Each row was made from one small tree. The marks that hang from a mark follow it in brackets, in alphabetical order. Every link used is in the known rows. Write each row's tree.
Known rows:
rola{livus{garerub{fareb{munap zirera}}}}: [-5.767 -2.000 -0.105  1.014 -0.488 -0.157 -0.069  0.433 -0.843 -1.240
  0.625 -0.153  0.199 -0.397  1.003 -0.594 -0.710  0.625 -2.223 -1.029
  0.001 -1.433  1.434 -0.610]
remo{zirera{fareb{garerub munap talu}}}: [-0.117 -0.828 -0.594  0.480  0.280  2.088  0.260 -1.198 -1.010  0.607
 -0.230  2.449  1.161  0.380 -1.104  0.779  0.015  0.830 -0.322  0.495
  0.250 -0.567  1.069  0.280]
rola{livus{garerub{fareb{munap talu zirera{remo}}}}}: [-5.122 -0.892  0.374  1.936 -1.080  0.191  0.303 -0.423 -0.027 -1.104
  0.395  0.840  0.432 -0.035  0.989 -0.652 -0.535  1.189 -1.995 -0.861
  0.032 -0.959  3.131 -0.586]
rola{livus{garerub{fareb{talu zirera{remo}}}}}: [-5.143 -0.433  0.638  1.860 -1.324  0.218 -0.024 -0.369 -0.178 -1.452
  0.817  0.333  0.282  0.073  1.027 -0.548 -0.514  1.009 -2.206 -0.033
  0.159 -1.322  3.739 -0.251]
livus{garerub{fareb{munap sinup talu}}}: [-3.188  0.172 -0.732  1.051 -0.928  0.776  0.268 -0.731 -0.526 -0.678
  0.999  0.423  1.938 -1.380  0.000  0.387  0.239  1.171 -1.630  0.329
 -1.659 -0.632  0.232  0.808]
livus{garerub{fareb{sinup}}}: [-3.398  0.036 -0.374 -0.233 -1.054  0.019 -0.435 -0.043 -1.195 -1.267
  1.258 -0.414  1.517 -1.674  0.576  0.432  0.139  0.822 -2.305  1.126
 -0.750 -1.245  0.519  0.793]
buga{remo}: [-2.321 -0.909 -0.096 -0.878  0.315  1.367  0.726 -0.974 -4.406 -0.204
  0.519  0.919 -1.233 -0.417 -0.318 -1.202 -1.763  0.603 -1.234  1.924
 -0.425 -4.133  3.200 -0.455]
sinup{fareb{garerub munap}}: [-1.643 -3.484 -0.957  0.439  0.735  0.460  0.901 -0.973 -3.503  0.411
 -0.437 -0.400 -1.240  0.993 -0.191  0.049  0.464  0.186  0.284 -0.636
  0.035 -2.185 -0.042 -1.065]
munap{fareb{garerub{livus} sinup talu zirera{remo}}}: [ 1.964 -0.190  0.999  2.647 -0.150  0.346 -0.285 -1.212  1.001 -0.289
 -1.343  2.594 -0.589  1.164 -1.959 -0.810  2.542  0.983  1.189  1.887
  0.559  2.003  1.566  0.549]
livus{garerub{fareb{munap}}}: [-3.915 -0.976 -0.599 -0.457 -0.666  0.167  0.014  0.753 -1.182 -1.519
  0.608 -0.309  1.992 -1.412  0.549  0.323 -0.480  1.039 -2.722  0.254
 -0.069 -1.353  0.341  0.128]
livus{garerub{fareb{munap sinup talu zirera{remo}}}}: [-2.285  0.041 -0.237  1.367 -1.354 -0.059 -0.032 -0.743  0.666 -0.699
 -0.141  2.564  2.520 -0.811 -0.527  0.050  1.462  1.401 -1.041  0.770
 -0.545  0.347  0.201  0.340]
sinup{fareb{garerub munap talu zirera}}: [-0.852 -3.681 -1.058  2.148  0.364  0.767  0.691 -1.247 -2.232  0.691
 -1.269  1.690 -0.396  2.006 -1.687 -0.120  1.881  0.064  1.739  0.177
 -0.701 -1.128 -0.987 -0.489]
garerub{fareb{zirera{remo}} livus}: [-0.346  0.778  0.126 -0.266 -0.436 -0.709 -1.579  1.305 -0.617 -3.456
 -1.783 -0.376  0.085 -1.327 -0.042 -0.585  1.689  1.589 -0.104  3.119
  0.358 -0.052  1.413  0.268]
fareb{garerub munap sinup talu}: [ 0.010 -0.357 -0.309  3.486  0.396  2.401  1.546 -2.836 -0.701  1.631
 -0.012  1.705 -0.119  0.840 -2.332 -0.421 -0.068  0.689  0.924 -0.427
 -1.870 -1.712 -0.549 -0.419]
buga{remo{zirera{fareb{garerub{livus} munap sinup}}}}: [-0.329 -0.167 -0.600 -0.802  0.226  1.514 -0.044 -2.444 -3.425  0.628
 -0.625  3.382 -2.097 -0.468 -0.815 -0.080  0.498  0.976  0.330  2.089
 -0.963 -0.931  0.885  0.726]
garerub{fareb{munap sinup talu zirera{remo}} livus}: [ 0.702  1.612 -0.395  1.738 -0.367 -0.063 -0.882 -0.712  0.382 -1.779
 -1.905  1.164  0.313 -1.408 -0.975 -0.668  2.564  2.158  1.619  2.081
 -1.706  1.515  0.238  0.426]
sinup{fareb{garerub munap talu zirera{remo{buga}}}}: [ 0.175 -2.586 -0.751  2.309  0.050  0.280  0.113 -1.124 -1.634  1.038
 -1.899  2.976 -0.241  2.095 -1.293 -0.695  1.915  0.841  1.106 -0.024
  0.273  0.219 -0.121 -0.549]
zirera{remo{buga}}: [-0.644  0.334  0.299 -0.012  0.003  0.010 -0.453  0.424 -1.315 -0.187
 -0.357  0.834  0.509 -0.390  0.402 -1.986 -1.432  1.609 -2.498  0.411
  1.731 -1.318  4.190 -0.774]
rola{livus{garerub{fareb{munap sinup talu zirera}}}}: [-5.043 -1.007 -0.237  2.205 -0.756  0.288  0.023 -0.800 -0.467 -0.507
  0.949  0.395  0.161 -0.333  0.576 -0.539 -0.245  0.707 -1.316 -0.952
 -1.261 -0.831  1.246 -0.082]
remo{buga zirera}: [ 0.121 -0.941 -1.709 -0.593  0.242  0.496 -1.988  0.725 -2.560  0.429
  0.751  1.193 -0.268 -0.974  0.397 -1.750 -0.823  1.019 -2.220  1.443
  0.697 -0.329  0.724  1.007]
livus{garerub}: [-4.530 -1.665 -0.266  0.009 -0.735  0.262  0.508  0.072 -1.265 -0.623
  1.246  0.019  0.924 -0.473  0.042 -0.782 -0.917  0.230 -2.941  0.788
  0.082 -2.071  2.611  0.860]

Write each row's tree:
[ 1.369  0.287 -1.376  1.025  0.389  1.811 -1.385 -1.080 -1.071  2.033
 -0.517  3.630  0.683  0.054 -1.081 -0.044  0.354  1.096 -0.372 -0.154
 -0.541  1.589 -1.127  1.183] | remo{buga zirera{fareb{garerub munap sinup talu}}}
[-0.965 -3.962 -1.248  0.948  0.573 -0.433 -0.004 -0.562 -2.587 -0.162
 -1.952  0.855 -1.999  1.325 -1.214 -0.582  2.485  0.094  1.665  0.781
 -0.315 -0.346 -1.378 -0.120] | sinup{fareb{garerub{livus} munap zirera}}
[ 0.926  1.737 -0.095  1.379 -0.607  0.271 -1.569 -0.052 -0.240 -0.946
 -0.774  1.672  2.086 -0.866 -0.624 -0.323  1.232  1.681  0.087  1.634
 -0.557  0.232  0.189 -0.113] | garerub{fareb{sinup talu zirera{remo{buga}}}}
[-5.825 -0.881 -0.123  1.733 -0.671  0.800  0.436 -0.380 -1.102 -1.067
  1.406 -1.090 -0.084 -0.493  1.379 -0.384 -1.523  0.879 -2.394 -1.160
 -1.007 -1.875  2.859 -0.179] | rola{livus{garerub{fareb{munap talu}}}}
[ 0.811  0.214 -1.755  0.298  0.626  1.212 -1.493 -0.720 -1.214  1.859
 -0.216  2.969  1.357 -0.826 -0.450 -0.556  0.147  1.283 -0.602 -0.239
 -0.766  1.875  0.264  1.232] | remo{buga zirera{fareb{munap sinup talu}}}
[ 0.537  0.119 -0.837  0.931  0.166  1.758 -0.157 -2.115 -0.664  0.779
 -0.465  2.376 -0.244 -0.121 -1.311  0.454  1.288  0.968  0.810  1.051
 -1.046  0.805  0.577  1.273] | remo{zirera{fareb{garerub{livus} munap sinup talu}}}
[-1.341 -2.627 -1.050  1.822  0.418  1.345  1.262 -1.675 -3.016  0.691
 -0.231 -0.064 -1.042  1.397 -0.668  0.146  0.522  0.413  0.926 -0.323
 -1.084 -2.005  0.648 -0.435] | sinup{fareb{garerub munap talu}}
[-0.234 -0.067 -0.442 -0.026  0.059  2.301  0.498 -2.875 -3.219  1.301
 -0.061  4.197 -0.876  0.002 -1.172  0.340 -0.028  0.935  0.274  1.582
 -1.120 -1.551  1.134  0.265] | buga{remo{zirera{fareb{garerub munap sinup talu}}}}
[ 0.618 -2.152  0.219  1.713  0.360  0.094 -0.091  0.133  0.022  0.729
 -2.644  4.434  0.878  1.704 -2.312 -1.547  0.683  1.151 -0.628 -0.234
  2.180 -0.237 -1.355 -1.715] | fareb{garerub munap zirera{remo{buga}}}
[-0.898 -0.733  0.256  0.373  1.027  1.401  0.870 -1.285 -0.800  1.037
 -1.171  1.511  1.428  0.459 -1.578  0.930 -0.138  0.289  0.064 -1.481
 -0.176 -1.024  0.052 -1.033] | zirera{fareb{garerub munap sinup}}
[-0.742  0.354  0.062  2.888 -0.161  2.445  0.634 -1.240 -1.298 -0.914
 -0.255 -0.407 -1.878  1.102 -1.906 -0.698 -0.155  0.471  0.191  2.381
 -1.562 -2.018  2.012  1.490] | fareb{garerub{livus} talu}
[-0.359  1.799 -1.029  1.352  0.167  0.943 -0.586 -0.777 -1.136 -1.735
 -0.554 -1.557 -0.499 -2.035 -0.248 -0.221  1.005  1.808  0.970  1.516
 -3.087  0.207  0.145  1.031] | garerub{fareb{munap sinup talu} livus}
[ 0.263 -2.706 -0.363  2.161  0.672  0.483  0.514 -1.421 -0.288  1.332
 -1.500  3.583  0.428  1.077 -3.076 -0.855  1.505  0.136  1.204 -0.169
 -0.146 -0.937 -3.285 -1.393] | fareb{garerub munap sinup zirera}
[ 0.320  1.961  1.116  1.986 -0.010  1.504  1.038 -2.662  0.943  0.550
 -2.169  2.780  0.449  0.686 -1.544  0.407  1.014  1.645  0.901 -0.261
 -0.271  0.796  3.227 -0.192] | zirera{fareb{garerub{livus} munap sinup talu} remo}
[ 0.901  1.058 -0.488  1.614 -0.129  0.257 -1.077 -0.204  0.056 -0.388
 -1.364  2.426  2.405 -0.959 -0.869 -0.454  1.304  1.989  0.412  0.427
 -0.618  0.779 -0.838 -0.802] | garerub{fareb{munap sinup talu zirera{remo{buga}}}}
[ 0.713  2.306 -0.020  1.582 -0.777  0.044 -1.369 -0.625  0.091 -2.319
 -1.348  0.498 -0.074 -1.248 -0.747 -0.532  2.480  1.820  1.400  3.238
 -1.669  0.954  1.274  1.084] | garerub{fareb{sinup talu zirera{remo}} livus}
[ 2.257 -0.434  0.827  2.542  0.014  0.510 -0.674 -0.688  0.700  0.699
 -1.108  3.552  0.752  1.373 -1.848 -0.862  1.680  0.946  0.215  0.767
  1.266  1.890  0.635 -0.033] | munap{fareb{garerub sinup talu zirera{remo{buga}}}}
[ 0.964 -0.296  0.629  3.314 -0.612  1.393 -0.268 -0.617  0.308  0.317
 -1.643  4.058  0.798  2.286 -2.627 -1.290  0.645  0.812 -0.229  1.597
  0.991 -0.613  0.763 -0.049] | fareb{garerub talu zirera{remo{buga}}}
[ 0.049 -2.854 -0.893  1.045  0.241 -0.890 -0.598 -0.422 -1.942  0.100
 -2.634  2.064 -1.893  1.491 -0.827 -1.200  2.596  0.953  1.007  0.567
  0.655  0.960 -0.649 -0.213] | sinup{fareb{garerub{livus} munap zirera{remo{buga}}}}
[ 0.296  1.736  0.605  1.719  0.208  1.621 -0.020 -0.651  0.424  0.278
 -2.802  2.749  0.590  1.161 -1.238 -0.296  0.007  1.827 -0.558 -0.492
  0.622  1.412  2.898  0.387] | zirera{fareb{garerub{livus} munap talu} remo{buga}}
[-0.792 -0.541 -0.540 -1.115  0.267  1.647  0.058 -1.681 -3.616  0.077
 -0.769  3.091 -1.861 -0.231 -0.709 -0.022  0.033  1.007 -0.193  2.223
 -0.344 -1.372  1.354  0.624] | buga{remo{zirera{fareb{garerub{livus} munap}}}}
[ 0.377  0.815 -0.372  0.376 -0.051 -0.984 -1.188  0.000 -0.052 -2.113
 -2.095  0.801  0.098 -1.740 -0.455 -0.715  2.507  1.969  0.987  1.776
 -0.678  1.189 -0.403 -0.274] | garerub{fareb{munap sinup zirera{remo}} livus}
[-0.535  2.051  1.251  0.743 -0.205  1.147  0.809 -2.060  0.396  0.383
 -0.643  1.838  2.192 -0.006 -0.566  0.320 -0.056  1.368 -0.074  0.020
  0.129 -0.353  5.700 -0.481] | zirera{fareb{sinup talu} remo}
[-0.493  0.678  0.023  1.923  0.701  2.125  0.762 -1.962 -0.184  0.677
 -1.548  1.299  0.235  0.621 -2.096  0.636  0.660  0.626  1.290 -0.342
 -1.881  0.235  0.776  0.643] | zirera{fareb{garerub{livus} munap sinup talu}}
[-3.727 -0.334 -0.687  0.662 -0.893  0.911  0.319  0.160 -0.762 -1.306
  0.771  0.030  2.211 -1.115  0.165  0.431 -0.382  1.161 -2.260  0.514
 -0.846 -1.245  0.893  0.741] | livus{garerub{fareb{munap talu}}}
[ 0.947  1.919  0.737  1.971  0.208  1.595  0.297 -1.890  0.598  1.813
 -2.007  3.935  1.671  0.985 -1.408  0.100  0.086  1.684 -0.234 -1.549
  0.372  1.193  1.846 -0.521] | zirera{fareb{garerub munap sinup talu} remo{buga}}
[-0.480  1.322  0.442  1.771  0.232  2.175  0.286 -1.895 -0.516  0.103
 -0.942  0.578 -0.104  0.650 -1.883  0.806  0.579  0.235  0.998  0.865
 -1.859 -0.273  1.819  1.361] | zirera{fareb{garerub{livus} sinup talu}}
